In the rows, 128 means zero.
Known rows, with every step that occurs
foru/balukag/reru/gavet: [121 149 142 126 119 134 141 128 136 114 122 116 138 110 146 118 133 133
 136 105 128 137 132 124 133 149  79 125 121 169 128 127 127 118 141  91
 152 131 139  71 155]
foru/balukag/reru/gavet/tisil: [133 156 146 121 107 151 137 104 138 118 139 117  99 133 129 107 126 130
 149 101 127 148 128 116 131 144  91 147 113 148 136 115 128 102 142  90
 134 138 144  67 132]
foru/balukag/reru/nekatu: [117 157 122 144 125 123 126 127 136 119 151 122 159  83 135 117 135 132
 124 107 138 138 152 144 107 123 127 128 133 133 116 121 104 138 120 109
 129 134 126 103 149]
reru/gavet/tisil/ture/foru/nekatu: [121 124 126 128 132 144 132  97 126 140 102 104  69 119 135 120 131 103
 111 128 125 121  91 112 163 126 139 161 123  92 120  97 131 106 164 123
 144 130 121 124 112]
meka/reru/gavet/tisil: [146 138 142 115 122 146 131  97 139 126 127 112  93 141 102 121 129 134
 148 125 123 135 108 149 104 149 110 134 109 165 146 132 123 114 141 102
 143 132 163  94  65]
tisil/nekatu: [128 126  93 108 146 120 124 146 127 133 125 128 164 115 115 124 133 125
 123 129 132 139 112 147 120 115 148 123 135  83 111 127  97 129 134 135
 123 126 119 145 102]
balukag/reru/nekatu/demube/likufan: [112 137 129 141 121 114 123 108 132 108 127 130 119 128 143 152 130 137
 152 102 127 129 153 139  45 145 133 114 139 125 133 131  97 166 116 133
  96 135 127 136 138]
tisil/ture/foru/likufan: [107 103 103 118 156 134 135 143 115 142 106 143 128 110 158 131 111 110
 104 146 122 145 103 112 180 129 142 140 135  32 126 127 121 120 129 141
  88 113 122 107 150]
gavet/tisil/ture/foru: [130 122 117 111 150 140 140 116 122 147 119 130 117 131 108 121 120 104
 119 144 126 145 113 111 175 126 136 164 126   4 124 100 120 102 158 135
 107 120 120 133 131]
nekatu/reru/balukag: [150 126 123 119 130 114 144 136 121 126 125 137 163 148 128 123 128 137
 133 137 128 130 134 154 141 131 139 120 123 147 130 175 142 133 109 115
 112 117 160 128 148]
meka/reru/balukag: [143 134 120 122 133 128 143 140 129 125 144 118 177 130 121 127 132 138
 124 131 133 147 148 148  94 148 138 117 114 147 136 162 130 131 110 116
 118 125 167 122 107]
nekatu/reru: [143 122 131 111 134 110 131 124 123 129 118 135 140 128 114 127 131 136
 125 143 121 123 113 158 134 132 119 120 133 146 143 148 126 132 126 115
 127 114 136 121 166]
dagip/foru/nekatu/demube: [133  96 160 129 148 121 108 147 124 122 108 113 134 134 120 158 130 129
 110 129 120 123 148 110 100 134 100 137 137 167 132 116 138 120 134 141
 134 124  95 175 140]
reru/gavet/tisil/nekatu: [136 133 104 109 130 141 123 112 137 130 123 123 105 141 113 112 127 123
 155 117 133 138  92 139 135 116 147 140 120 101 109 125 107 111 148 120
 136 138 141 126  44]
balukag/reru/gavet/tisil/nekatu: [130 153 110 116 117 142 127  91 144 120 113  98  74 124 109 125 130 122
 158 110 129 128 117 137 114 133 143 131 124 100 120 108 103 124 140 118
 139 138 140 102  63]
ture/foru/nekatu/demube/likufan: [109 105 152 142 124 116 119 127 119 122 122 139 108 142 139 148 128 125
 107 121 124 120 125  98  88 141 109 143 131 153 142 122 127 142 133 140
  90 135  96 155 170]
nekatu/foru: [126 111 130 124 131 127 124 137 120 139 143 136 156 140 115 146 127 138
 127 141 127 131 113 119 168 119 103 103 125  91 136 113 117 117 128 129
 131 125 121 153 157]
dagip/foru/nekatu/reru/gavet: [134 107 154 142 139 118 115 111 128 132  88  92  79 134 136 148 137 134
 123 130 119  91 120 129 134 138 104 115 135 226 129 141 156 122 140 119
 161 117 125 133 120]
gavet/reru/balukag/foru/ture: [127 137 120 126 115 145 146 145 126 128 133 100 148 158 128 103 131 116
 126 144 125 123 145  73 109 124 155 127 129 150 128 129 166 126 102 151
 153 124 122 126 109]
gavet/reru/balukag: [134 127 104 100 121 130 146 131 128 129 150 117 166 140 109  99 130 138
 133 139 139 144 132 121 100 129 128 114 113 137 118 151 119 124  99 120
 146 118 154 128  99]
foru/nekatu/reru/balukag: [145 129 125 129 118 113 131 127 117 126 131 114 134 127 141 125 139 134
 105 129 128 122 123 152 112 125 156 123 127 200 135 163 143 139 101 118
 114 124 149 133 161]
gavet/tisil/nekatu/reru: [151 137 102 105 129 123 107 108 129 133 125 138  83 137 104 119 127 124
 133 132 122 122 115 159 132 112 157 149 135 114 130 134 126 126 130 136
 114 126 144 126  83]
meka/reru/balukag/foru: [134 136 137 139 117 137 149 151 132 129 140 149 155 139 119 131 126 128
 135 138 133 141 158 125  92 151 151 122 122 139 143 152 142 143 119 133
 131 132 140 133 116]
demube/likufan: [120 120 118 114 134 125 145 134 114 141 139 143 161 159 131 132 129 140
 138 123 130 165  98 115  76 142 123 110 127  96 139 146  93 129 127 121
  73 126 118 127 161]
nekatu/reru/balukag/foru/likufan: [133 116 129 138 110 133 140 151 120 130 127 180 113 157 161 125 108 131
 142 142 124 140 131 122 133 131 168 125 132 154 145 181 155 150  91 137
  84 126 140 113 156]
ture/foru/nekatu/demube: [122 107 163 136 129 115 116 135 128 114 114 128 131 107 116 139 131 118
  98 135 125 108 131 119 133 131 111 149 130 152 132 106 128 133 138 131
 127 130  97 161 168]
demube/nekatu/reru: [150 137 139 121 137 103 127 122 130 132 130 131 122 120 118 123 133 141
 123 134 128  97 140 183 112 116 125 123 133 182 127 138 144 138 135 153
 108 120 115 139 129]
nekatu/reru/balukag/foru: [141 129 140 137 113 124 149 148 125 129 123 169 138 155 128 125 123 128
 145 142 127 124 145 128 135 134 154 122 131 142 136 164 153 145 118 132
 124 126 135 144 157]
dagip/foru/balukag/reru: [122 130 147 134 144 132 128 147 130 132 129 109 153 121 122 138 126 132
 121 116 127 141 177  92 130 146  78 128 133 118 129 114 136 105 134 118
 127 120 109 103 158]
reru/gavet/tisil/ture/foru/likufan: [116 109 112 118 139 155 134 107 124 140 101 136  68 140 157 119 106 109
 134 134 121 146  86 104 189 129 138 157 120  52 121 124 132 105 144 127
  97 125 141  88  95]
reru/balukag/foru/likufan: [120 111 125 136 115 146 152 166 121 133 140 175 153 154 152 120 108 129
 146 135 133 164 121 100 121 130 171 123 124 103 136 165 127 137  96 134
  71 133 123 124 154]
gavet/reru: [127 124 113  91 126 127 134 121 131 134 137 112 143 117  97 103 134 138
 125 148 130 134 110 127  98 129 104 113 123 136 133 124 103 125 118 120
 157 115 127 121 114]
reru/balukag/foru/nekatu/demube: [132 117 154 142 105 129 135 163 125 110 130 160 143 143 142 135 126 120
 125 127 127 132 148 111  89 133 153 144 132 170 135 136 143 145 118 142
 130 143 109 175 157]
balukag/reru/gavet/tisil: [136 146 141 116 111 146 148  86 140 121 122  97  94 135 102 123 127 132
 164 117 128 140 113 129 121 150 111 126 115 113 142 112 103 117 139  96
 129 133 137  90 118]
meka/reru: [137 131 131 115 139 125 130 129 130 129 132 115 155 110 107 133 136 135
 115 137 126 140 128 156  92 149 112 118 124 145 150 134 115 130 127 118
 131 120 142 114 124]

Rows
[120 134 100 113 126 121 123 108 136 132 145 114 143 103 101  99 137 137
 132 139 141 123 117 147  87 110 139 112 128 141 111 127  93 143 107 126
 164 120 132 139  80]
gavet/reru/nekatu
[126 105 143 132 149 126 124 138 120 145 123  95 145 125 110 144 138 131
 106 134 131 132 125 108 106 129 121 121 134 138 127 115 118 112 129 128
 119 121  89 158 146]
dagip/foru/nekatu
[132 126 136 135 132 119 118 135 125 142 157 134 137 131 120 140 129 143
 126 131 134 107 138 144 147 104 114 108 125 125 120 103 136 122 138 166
 119 131  98 170 120]
demube/nekatu/foru
[123 138 140 121 121 130 151 106 138 117 106  96 129 110 121 134 134 135
 152 121 128 127 119 135 122 155 104 103 122 130 134 123 100 131 139  98
 147 126 131  96 138]
balukag/reru/gavet
[119 141 129 123 131 146 146  85 136 130  95  92  68 117 121 129 123 104
 141 126 123 120 127 108 177 149 117 148 124  35 126  91 122 112 164 119
 147 124 133  94 118]
balukag/reru/gavet/tisil/ture/foru
[123 114 106 112 139 114 110 147 122 118 119 156 132 159 148 146 124 130
 138 111 121 141 127 126  65 132 130 131 137 110 124 140 113 143 133 152
  98 133 125 155  97]
tisil/nekatu/demube/likufan
[121 120 128 135 139 115 124 104 122 130  73 104  63  99 161 137 137 107
  95 137 115  84 103 140 178 133 125 142 139 161 122 124 158 133 159 127
 176 116 134 116 141]
tisil/ture/foru/nekatu/reru/gavet
[146 134 142 146 127 129 144 150 119 121 113 123 141 167 148 128 130 115
 126 139 116 112 151 104 146 126 170 135 139 160 139 154 190 133 111 145
 127 122 133 126 159]
nekatu/reru/balukag/foru/ture
[117 123 142 135 137 127 133 154 126 134 139 152 174 115 120 109 125 122
 107 130 136 137 133 104 177 124  92 150 121 105 120 123 133 109 145 113
 113 126 111 116 173]
ture/foru/balukag
[133 118 133 130 141 113 118 136 133 109 125 145 170 116 123 132 127 131
 140 126 131 129 136 164 107 117 139 129 134 125 116 135 105 147 125 128
 131 131 129 165 119]
reru/nekatu/demube
[129 125 136 136 119 138 162 162 126 133 140 165 182 152 120 120 122 124
 148 136 138 152 137 106 124 132 161 123 124  88 127 150 125 133 124 129
 112 132 116 154 150]
reru/balukag/foru
[137 134 102 127 138 143  93 121 119 135 140  92 103 163 125 137 129 113
 118 126 116 118 118  97 168  91 152 140 133  80 125  86 155  99 125 165
 120 134 124 142  81]
gavet/tisil/nekatu/foru/ture
[137 129 136 132 139 113 107 125 140 105 126 132 141 103 122 142 130 135
 127 125 126 117 159 181  72 133 127 131 132 175 133 137 124 157 124 132
 150 131 152 148  84]
meka/reru/nekatu/demube
[124 133 121 152 130 120 101 112 133 132 150 119 123 106 118 151 135 141
 122 134 132 108 141 159 124 119 131  99 129 139 131 121 127 145 118 138
 155 132 146 149  86]
meka/reru/nekatu/foru
[124 130 120 117 105 139 151 144 132 134 144 144 144 145 107 102 125 130
 145 146 140 137 140  96  98 130 144 119 121 127 126 141 131 137 108 137
 155 126 125 143 111]
gavet/reru/balukag/foru
[139 126 137 121 123 109 120 117 119 128 121 112 111 109 127 129 142 132
  99 137 119 114 104 158 109 127 135 124 136 201 148 137 128 138 119 120
 126 120 123 126 174]
foru/nekatu/reru
[132 122 138 148 122 110 133 119 122 129 124 117 119 125 126 129 133 123
  99 138 132 101 137 133 158 125 148 135 124 173 127 150 153 140 113 122
 114 123 134 140 168]
ture/foru/nekatu/reru/balukag
[109 109 109 148 129 132 105 127 121 136 152 150 126 123 152 140 115 141
 133 131 132 133 106 134 156  98 154  99 130 106 124 132 109 140  92 139
  94 132 132 139 120]
reru/nekatu/foru/likufan
[111 136 107 137 115 126  93 123 130 133 171 140 124 110 135 106 131 140
 118 127 136 114 138 116 141  94  95 118 125 169 110 112 138 126 110 134
 187 132 142 133  88]
gavet/reru/nekatu/foru/balukag
[156 140 127 128 133 106 138 133 128 128 140 131 145 140 133 118 129 142
 130 127 136 107 155 179 117 116 146 124 122 181 113 164 161 139 117 152
  97 124 142 147 114]
demube/nekatu/reru/balukag
[114 109 134 126 119 144 138 156 122 137 129 173 131 134 139 124 111 127
 138 144 126 158 102 105 117 131 151 123 135 105 150 137 109 137 112 135
  81 131  97 119 161]
balukag/foru/likufan
[139 129 100 112 141 105 111 129 127 128 110 132 122 118 124 129 133 127
 121 135 122 112 120 168 131 118 146 124 143 134 121 143 125 141 130 135
 133 119 137 133 109]
tisil/nekatu/reru
[120 156 150 153 111 127 116 123 138 122 147 114  93 120 157 135 130 142
 134  98 131  98 164 131 153 122  71 114 120 195 116  96 166 117 146 144
 159 142 121 108 113]
demube/nekatu/foru/balukag/reru/gavet
[136 135 107 138 121 119 129 151 129 129 118 168 122 144 134 127 125 118
 140 133 129 112 150 137 133 118 184 130 140 125 116 160 153 153 121 153
 137 131 136 153 103]
tisil/nekatu/reru/balukag/foru
[114 140 143 143 108 136 120 124 132 119 134 122 112 125 154 141 129 138
 136 107 124 116 139 106 177 136  59 110 120 160 129 106 146 113 138 109
 173 136 141  90 150]
nekatu/foru/balukag/reru/gavet
[125 122 134 130 126 131 114 156 118 135 159 157 163 137 141 129 126 137
 114 124 127 141 125 108 175 113  78 124 122 126 130 118 143 102 131 124
 136 131 127 130 171]
nekatu/foru/balukag
[112 145 132 145 118 117 111 130 130 104 141 150 130 126 167 137 126 137
 138  86 127 141 169 125  53 141 107 135 136 159 127 135 124 152 119 127
 105 141 134 113 149]
foru/balukag/reru/nekatu/demube/likufan
[130 139 117 136 141 119 120 115 137 127 140 118 151  93 111 128 138 136
 123 131 136 127 136 177  76 130 149 115 129 148 128 138 106 150 119 122
 136 127 146 133  91]
meka/reru/nekatu
[119 148 120 138 129 119 137 107 137 123 133 100 152  89 108 131 136 133
 137 122 139 126 135 157  97 129 153 106 136  97 122 116  79 152 117 115
 125 128 122 125 142]
balukag/reru/nekatu
[112 141 154 159 128 115 111 128 143 100 130 138 135  91 133 130 123 120
 122 110 133 106 190 126 146 129 101 154 134 133 112 110 136 146 134 126
 142 136 117 124 152]
ture/foru/balukag/reru/nekatu/demube
[121 117  99 124 137 121 103 143 124 137 136 138 136 132 123 145 129 129
 125 133 128 119 118 129 163 102 132 108 134  73 112 106 119 125 129 151
 141 130 121 163 103]
tisil/nekatu/foru
[141 127 136 111 123 147 144 107 134 130 126 124 120 154 105 110 126 132
 159 126 130 148  86 131 135 133 120 135 110 117 130 131 107 104 143  98
 124 131 140 117 103]
reru/gavet/tisil
[116 116 144 139 133 121 134 126 125 137 127 114 136 101 107 128 137 120
  93 139 135 118 109 116 141 125 134 134 128 125 130 106 108 127 137 121
 114 127  90 146 173]
ture/foru/nekatu
[140 136 163 138  91 141 126  96 133 130 111 140  28 142 123 119 132 121
 142 131 119 107  94 128 122 130 144 145 130 212 154 124 149 133 144 122
 152 141 119 122 124]
balukag/foru/nekatu/reru/gavet/tisil
[134 132 134 143 129 143 155 164 119 127 128 120 186 164 140 124 129 112
 130 133 124 138 141  84 130 125 172 131 130 111 130 136 157 124 115 146
 110 130 113 138 153]
reru/balukag/foru/ture
[120  89 129 124 157 138 127 149 119 144 123 130 146 145 131 143 111 138
 130 140 126 157 122  98 133 131 121 118 131  96 132 145 121 112 110 133
  72 115 110 124 129]
dagip/foru/likufan
[126 122 122 117 143 147 144 105 128 139 101 124  96 138 123 119 120 105
 138 134 127 130 102 113 192 132 125 156 119  38 115 111 128 101 171 121
 140 122 133 119  98]
reru/gavet/tisil/ture/foru
[111 116 117 125 150 124 133 131 116 142 107 108 127  90 138 132 136 104
  79 142 126 125 107 120 151 125 145 145 138  74 122  98 120 122 148 140
 132 119 101 142 164]
tisil/ture/foru/nekatu
[110 146 111 142 114 130 102 129 136 118 126 123  94 113 163 140 130 130
 130  99 126 108 146 116 174 120  87 114 129 149 109 102 146 120 141 128
 187 140 144 103  98]
tisil/nekatu/foru/balukag/reru/gavet
[142 130 103  90 146 142 137 125 118 143 128 131 132 138 119 118 125 113
 126 135 122 164 101 133 133 124 142 151 128  30 134 112 108 102 146 131
 111 120 134 124 124]
gavet/tisil/ture
[127 137 139 136 126 113 122 114 140 100 119 118 140  99 118 144 130 131
 143 117 129 116 160 160  92 135 135 120 139 122 126 119 103 158 120 128
 137 132 127 143 137]
balukag/reru/nekatu/demube
[128 133 108 130 117 147  94 128 132 131 150 150  84 158 146 119 122 126
 140 105 127 130 114 109 183  99 104 146 117 132 106 108 155  92 148 130
 156 148 150 120  59]
reru/gavet/tisil/nekatu/foru/balukag
[119 140 139 136 114 130 116 135 125 126 151 129 134 114 138 142 128 136
 117 116 125 133 152 105 166 130  75 115 127 126 141  98 137 114 123 122
 141 132 125 104 184]
nekatu/foru/balukag/reru
